Each row comes from the steps of one path. Every step used is in the known rows, and no mark comes twice. Write the path behind each row, first mark first.
In the rows, 128 means zero.
Known rows:
zube/negi/tidole/minuk: [103 134 167 140 137 104 133  88 118 132  50  85 146 175 137 143  92 159
 128 104]
firo/zikub/zube/negi: [ 99 148 132 147 138 134 142  95  94 133 126 112 128 158 115 153 114 129
 130 119]
negi/tidole/firo/zikub: [116 122 158 146 123  93 160 101  91 130 109  59 151 205 165 152 116 147
 143 115]
minuk/tidole/firo: [120 119 166 142 115 109 139 110  88 138 109  30 156 159 129 142 125 118
 161 139]
zikub/zube/firo: [111 141 178 138 102 132 137 101  87 142 149 121 144 159 120 136 146 157
 136 131]
negi/minuk: [100 129 156 143 135 115 153 109 108 127  96 137 158 157 132 132 141 146
 135 121]
tidole/firo/minuk: [119 129 143 128 135 109 142 118 100 126 142  81 121 183 139 148 122 136
 133 131]
minuk/tidole/zube: [117 114 141 152 109 113 131 103 111 149 100  39 170 144 103 126 126 144
 147 145]
minuk/zube/negi/tidole/firo/zikub: [114 151 145 167 143  89 135  96  91 141 100  37 145 217 135 184  75 124
 154 113]
negi/tidole: [110 135 159 150 121  96 144 102 115 123  88 101 155 170 143 129 135 166
 136 119]
negi/tidole/firo/minuk: [115 125 170 132 129  80 149 111 112 121 110  68 130 211 153 149 114 142
 138 116]
negi/tidole/firo: [116 131 168 140 111  87 149 112 103 125 105  75 157 192 153 142 123 146
 154 124]
zikub/zube/negi/minuk/tidole/firo: [ 86 126 198 135 120 101 148 108  93 139  92  78 149 175 110 161 109  83
 173 120]
minuk/zube/negi/tidole: [107 164 147 171 142  93 124  98 117 134  79  79 149 185 118 159  92 139
 148 115]
zube/firo/zikub/negi: [119  97 176 145 142 134 132  80  61 129 141  68 127 161 157 138 109 165
 110 118]
zube/negi/minuk/tidole/firo/zikub: [101 108 173 148 153  99 153  94  84 145  89  46 149 191 144 171  85 107
 154 111]
minuk/zube/firo/zikub: [126 136 152 168 138 132 130  86  76 158 142  67 150 180 126 157 113 153
 127 127]
zikub/tidole: [107 125 139 147 121 105 145  98 105 126 112 105 138 146 138 122 148 181
 120 129]
tidole/firo: [123 139 146 137 118 116 143 117  91 129 136  80 148 166 138 141 128 138
 149 137]
zikub/zube/firo/negi/tidole/minuk: [114 113 244 128 100  92 139  82 109 136 100  88 131 181 137 146 122 149
 122  97]
minuk/zube/firo/zikub/negi/tidole: [110 109 194 165 137 105 126  74  73 132 105  43 141 197 148 155  96 152
 126 110]

Write each row's path:
[124 106 188 142 139 108 129  88  97 146 120  45 131 171 138 141 118 154
 122 122] -> zube/firo/minuk/tidole
[117  73 181 152 122 121 124  75  67 151 119   4 152 163 139 137  95 152
 125 131] -> minuk/tidole/zube/firo/zikub/negi
[ 99 142 152 147 152 111 143 104 111 130  93 138 144 163 130 145 107 139
 134 112] -> zube/negi/minuk
[108 140 143 151 127 139 126  99 103 142  83  75 155 147  97 142 121 136
 136 134] -> tidole/minuk/zube
[108 138 182 159 130 116 136  98  92 150 117 108 163 181 121 154 121 146
 141 124] -> negi/minuk/zube/firo
[ 99 123 174 152 150 103 138  95 108 137  65  89 155 157 125 147 101 122
 146 114] -> zube/negi/minuk/tidole
[125 149 162 164 123 126 121  96  87 152 138  77 154 169 115 149 119 157
 138 135] -> minuk/zube/firo
[113 147 153 154 139  92 135  97 117 125  83 101 144 177 143 143 101 159
 135 108] -> zube/negi/tidole
[111  89 193 137 122  85 125  88 103 127 117  56 132 205 150 136  95 171
 114 115] -> zikub/negi/tidole/zube/firo/minuk
[101  94 177 143 137 102 161  98  82 142  93  47 161 185 146 156 118 109
 155 121] -> negi/minuk/tidole/firo/zikub
[125 128 167 139 140 114 132  97  99 140 147 100 122 178 144 139 122 171
 110 121] -> zube/firo/minuk
[105 146 139 139 125 127 147 105  80 138 142  88 127 183 127 168 107 115
 147 124] -> tidole/firo/zikub/zube/negi
[129 114 178 136 117  76 148 105 101 124 141  61 114 166 149 146 127 153
 127 121] -> zikub/tidole/firo/negi
[109 132 179 130 119 120 137  99  97 137 154 122 119 177 123 139 137 151
 120 123] -> zikub/zube/firo/minuk
[ 90 104 175 138 142 118 143 103  94 106  92 125 144 147 139 127 125 132
 130 118] -> zikub/negi/minuk
[ 99  95 147 152 123  99 139  89  98 120  92  57 150 179 146 132 106 158
 125 119] -> firo/zikub/negi/tidole/zube
[ 98 138 139 143 122 135 152 101  92 132 129 118 138 151 118 138 149 134
 131 126] -> firo/zikub/zube
[112  97 174 138 128 120 146  67  82 154 109  64 134 171 162 136 121 200
  97 114] -> zube/firo/zikub/tidole/minuk
[128 125 155 150 136 132 141  85  76 148 146  84 143 173 155 144 122 179
 116 122] -> zube/firo/zikub
[119 158 136 150 153 106 123 112  99 138 130  60 114 197 109 178  77 112
 144 125] -> tidole/firo/minuk/zube/negi
[114 115 168 163 143 134 119  80  60 136 136  53 134 171 133 153 100 145
 122 124] -> minuk/zube/firo/zikub/negi
[119  92 204 142 111  63 149  87 112 149 135  91 139 184 141 143 123 184
 111 111] -> zikub/tidole/zube/firo/negi/minuk
[ 99 160 142 143 124 129 134 107 104 130 123 129 132 145 105 145 125 125
 141 124] -> zikub/zube/negi
[118 144 112 153 127 121 127 105 113 143 119  90 151 160 110 141  97 161
 135 135] -> tidole/zube/negi
